Each row was made from one walk, in order. Every step used is in the known rows, and no mark comes twice. Write each row's walk.
Known rows:
pogumiz > suvap: [ 0.33 -0.20 -0.24  0.18 -0.19 -0.24 -0.06  0.18 -0.10  0.34  0.00  0.00
 -0.34  0.10 -0.10 -0.09 -0.28  0.02 -0.08 -0.29 -0.40]
pogumiz > kenob: [ 0.12 -0.27 -0.12  0.07  0.02 -0.27 -0.16  0.02 -0.35  0.23 -0.34  0.20
 -0.14  0.02  0.14 -0.06 -0.16  0.08  0.09 -0.17 -0.06]
nilo > samip: [ 0.29 -0.28 -0.09 -0.16  0.10 -0.02 -0.11  0.01 -0.09  0.02 -0.05 -0.02
  0.13  0.09 -0.43  0.09 -0.28 -0.10 -0.26 -0.01  0.15]
rebab > kapara: [-0.04 -0.38 -0.17 -0.07  0.12 -0.06  0.00 -0.02 -0.17 -0.03 -0.12  0.12
 -0.09 -0.48  0.05 -0.08  0.10  0.02 -0.08 -0.20 -0.02]
suvap > samip > safir: [ 0.10 -0.01 -0.07 -0.19  0.13 -0.08 -0.01 -0.13  0.05 -0.06  0.02 -0.42
 -0.06 -0.03 -0.12 -0.11 -0.25 -0.09  0.13  0.32  0.22]
basul > rebab > samip > safir: [ 0.13  0.29  0.06 -0.13  0.15 -0.15  0.03 -0.37 -0.03  0.07 -0.27 -0.09
 -0.03 -0.36  0.03 -0.10 -0.06 -0.12  0.14  0.03  0.00]
rebab > basul > suvap > samip: [-0.10  0.04 -0.02 -0.09 -0.11  0.19  0.06  0.02  0.21  0.18 -0.08 -0.01
 -0.15  0.48 -0.05  0.01 -0.05  0.12  0.21  0.34 -0.25]
suvap > samip: [ 0.17 -0.33 -0.09 -0.08 -0.08 -0.03  0.06  0.09  0.00  0.06  0.03 -0.05
  0.02  0.26 -0.23 -0.16 -0.18  0.10  0.01  0.34  0.07]
nilo > samip > suvap > basul: [ 0.06 -0.14 -0.04 -0.05  0.06  0.10 -0.24  0.19  0.16 -0.11  0.24 -0.20
 -0.01  0.34 -0.17  0.39 -0.04 -0.14 -0.11  0.21  0.01]
pogumiz > suvap > samip > rebab > basul: [-0.21  0.20  0.05  0.08  0.02  0.09 -0.05 -0.01  0.23  0.03  0.01 -0.03
 -0.17  0.23 -0.12  0.08  0.23  0.16  0.46  0.29 -0.41]
kapara > safir > samip: [ 0.51 -0.08 -0.01  0.10 -0.26 -0.05 -0.03  0.21 -0.31 -0.18  0.17  0.21
  0.23 -0.02  0.12 -0.05 -0.27  0.05 -0.41 -0.28  0.20]
basul > rebab > samip > suvap: [ 0.17  0.15 -0.02  0.05 -0.02 -0.26 -0.02  0.01  0.05  0.38 -0.10  0.09
 -0.22 -0.09  0.12  0.06  0.03 -0.01  0.16  0.08 -0.31]
rebab > samip > safir: [ 0.34  0.05 -0.02 -0.19  0.20 -0.19 -0.22 -0.29 -0.08 -0.06 -0.11 -0.23
 -0.20 -0.32  0.00  0.01 -0.06 -0.13  0.14  0.07 -0.03]
safir > samip: [ 0.37 -0.22  0.03  0.09 -0.13 -0.25 -0.10  0.08 -0.24 -0.07  0.03  0.19
  0.01  0.16  0.00 -0.12 -0.42 -0.03 -0.41  0.02  0.10]
kapara > nilo > samip > rebab: [ 0.01 -0.04  0.14 -0.01  0.07 -0.05 -0.05 -0.05 -0.09 -0.11  0.11 -0.04
  0.25 -0.01 -0.31 -0.15  0.11  0.02 -0.11 -0.18  0.41]
suvap > basul > rebab > kapara > nilo > samip: [-0.25 -0.15  0.13 -0.33  0.01  0.63 -0.03  0.04 -0.02 -0.27 -0.15  0.21
  0.61 -0.20 -0.17  0.09  0.31  0.10 -0.24 -0.02  0.43]
safir > samip > suvap > basul > rebab > kapara > nilo: [-0.29  0.01  0.17 -0.04 -0.20  0.34 -0.07  0.21 -0.07 -0.20  0.04  0.25
  0.32 -0.21  0.39  0.00  0.30  0.12 -0.23  0.00  0.26]
rebab > basul: [ 0.06 -0.19 -0.09  0.10 -0.02 -0.01 -0.17  0.02 -0.09 -0.21  0.11  0.06
 -0.13  0.09 -0.05  0.09  0.03  0.03 -0.03 -0.11 -0.22]
samip > rebab: [-0.06 -0.05  0.01  0.32  0.08 -0.47  0.17 -0.14 -0.09  0.01  0.13 -0.02
 -0.15 -0.04 -0.10 -0.31 -0.01 -0.04  0.01 -0.26  0.05]
basul > suvap > samip > safir: [-0.01  0.21 -0.04 -0.17  0.07 -0.09  0.13 -0.17  0.16  0.21 -0.08 -0.43
 -0.21  0.14  0.00 -0.15 -0.32 -0.12  0.17  0.23  0.10]
kapara > safir > samip > rebab > basul: [ 0.00  0.29  0.18  0.21 -0.04  0.03 -0.08 -0.01 -0.10 -0.39  0.19  0.18
  0.15 -0.03  0.15  0.09  0.20  0.09  0.02 -0.18 -0.03]
samip > suvap: [ 0.20 -0.15 -0.20  0.20 -0.04 -0.43 -0.10  0.21 -0.04  0.22  0.24 -0.19
 -0.38  0.04  0.06  0.03 -0.19 -0.10 -0.07 -0.13 -0.14]

Which walk is each row?
[ 0.02 -0.04 -0.01 -0.47  0.28  0.27 -0.27 -0.13 -0.12 -0.26 -0.11 -0.30
  0.25 -0.59 -0.11  0.11  0.09 -0.12 -0.11 -0.09  0.50] : rebab > kapara > nilo > samip > safir
[-0.06  0.06 -0.06  0.13 -0.10 -0.05  0.03 -0.03  0.04  0.16 -0.02  0.06
 -0.32  0.28  0.09  0.00 -0.08 -0.01  0.00 -0.24 -0.36] : rebab > basul > suvap
[-0.14  0.32 -0.01 -0.20  0.11  0.11  0.00 -0.19  0.23  0.05 -0.08 -0.38
 -0.21  0.16  0.04  0.05 -0.12 -0.08  0.31  0.33 -0.06] : rebab > basul > suvap > samip > safir
[ 0.12 -0.23 -0.11  0.18 -0.22  0.06 -0.08  0.19  0.03  0.00  0.16  0.00
 -0.18  0.35 -0.05  0.05 -0.08  0.02 -0.09 -0.10 -0.34] : pogumiz > suvap > basul
[-0.47  0.10  0.05 -0.07  0.19  0.00  0.29 -0.19  0.16  0.22 -0.24  0.03
 -0.12 -0.22  0.08 -0.22  0.28  0.09  0.37  0.16 -0.04] : basul > suvap > samip > rebab > kapara
[-0.14  0.05 -0.03  0.26 -0.26  0.08  0.24  0.08  0.07  0.15 -0.04  0.18
  0.04  0.28 -0.02 -0.11 -0.10  0.04 -0.11 -0.16 -0.26] : pogumiz > suvap > basul > rebab
[ 0.05 -0.01  0.14 -0.01 -0.08  0.16  0.07 -0.16  0.04 -0.05 -0.17  0.32
  0.16  0.11 -0.01 -0.03  0.17  0.08  0.04  0.15 -0.15] : suvap > basul > rebab > samip
[-0.19  0.14  0.04  0.06 -0.01  0.11  0.10  0.09  0.20  0.06  0.05  0.00
  0.19  0.26 -0.12  0.19 -0.07 -0.10 -0.13  0.12  0.06] : nilo > samip > suvap > basul > rebab
[-0.22 -0.02  0.13  0.04  0.20 -0.17  0.04 -0.16 -0.13 -0.12 -0.15  0.22
  0.01 -0.46  0.16 -0.13  0.16  0.00 -0.01 -0.03  0.10] : safir > samip > rebab > kapara
[-0.03  0.29  0.10  0.24 -0.29  0.11  0.16  0.24  0.02 -0.09  0.22  0.17
  0.29  0.18  0.28  0.10 -0.04  0.01 -0.23 -0.11  0.09] : kapara > safir > samip > suvap > basul > rebab
[-0.43  0.06  0.01 -0.16  0.19  0.34  0.07  0.02  0.18 -0.01 -0.18  0.10
  0.24 -0.27  0.01  0.28  0.25 -0.05  0.01  0.13  0.03] : nilo > samip > suvap > basul > rebab > kapara
[-0.21  0.38  0.20  0.23 -0.02 -0.15  0.05 -0.15  0.08  0.07 -0.04  0.14
 -0.23  0.31  0.20 -0.05 -0.03 -0.03  0.06 -0.09 -0.25] : safir > samip > rebab > basul > suvap
[-0.25  0.23  0.01 -0.05  0.00  0.19  0.35 -0.03  0.06  0.11 -0.06  0.05
  0.10 -0.37  0.20 -0.14  0.39  0.16  0.32 -0.22  0.07] : basul > suvap > samip > rebab > kapara > safir
[-0.14  0.18  0.12  0.24 -0.18 -0.05  0.11  0.14  0.08 -0.01  0.11  0.15
  0.12  0.32  0.18  0.04 -0.17 -0.07 -0.24  0.14  0.00] : safir > samip > suvap > basul > rebab
[ 0.18 -0.12  0.01  0.01 -0.03  0.01 -0.28  0.11  0.13 -0.07  0.19 -0.04
 -0.23  0.21  0.11  0.28  0.22 -0.02  0.13  0.27 -0.28] : rebab > samip > suvap > basul
[ 0.21  0.04 -0.08 -0.26  0.31 -0.08 -0.16 -0.20 -0.03 -0.10 -0.05 -0.40
  0.04 -0.18 -0.30  0.12 -0.34 -0.27 -0.12  0.00  0.29] : nilo > samip > safir
[ 0.14 -0.22 -0.20 -0.05 -0.05  0.14  0.08  0.13 -0.26 -0.14  0.05  0.13
  0.15 -0.62  0.16 -0.01  0.23  0.12 -0.08 -0.54  0.09] : rebab > kapara > safir
[-0.15  0.04 -0.01 -0.07  0.06  0.19  0.22  0.01 -0.03 -0.13  0.03  0.05
  0.25 -0.52  0.09 -0.09  0.46  0.20  0.28 -0.13  0.18] : suvap > samip > rebab > kapara > safir
[ 0.08 -0.18  0.03 -0.09 -0.09  0.26 -0.32  0.29  0.08 -0.21  0.34 -0.17
  0.15  0.32 -0.11  0.31  0.11 -0.03 -0.19  0.11  0.21] : kapara > nilo > samip > suvap > basul
[-0.23  0.18  0.10  0.14  0.01 -0.24  0.34 -0.14  0.19  0.31 -0.02 -0.08
 -0.17  0.33 -0.08 -0.33 -0.04  0.04  0.26  0.17 -0.01] : basul > suvap > samip > rebab
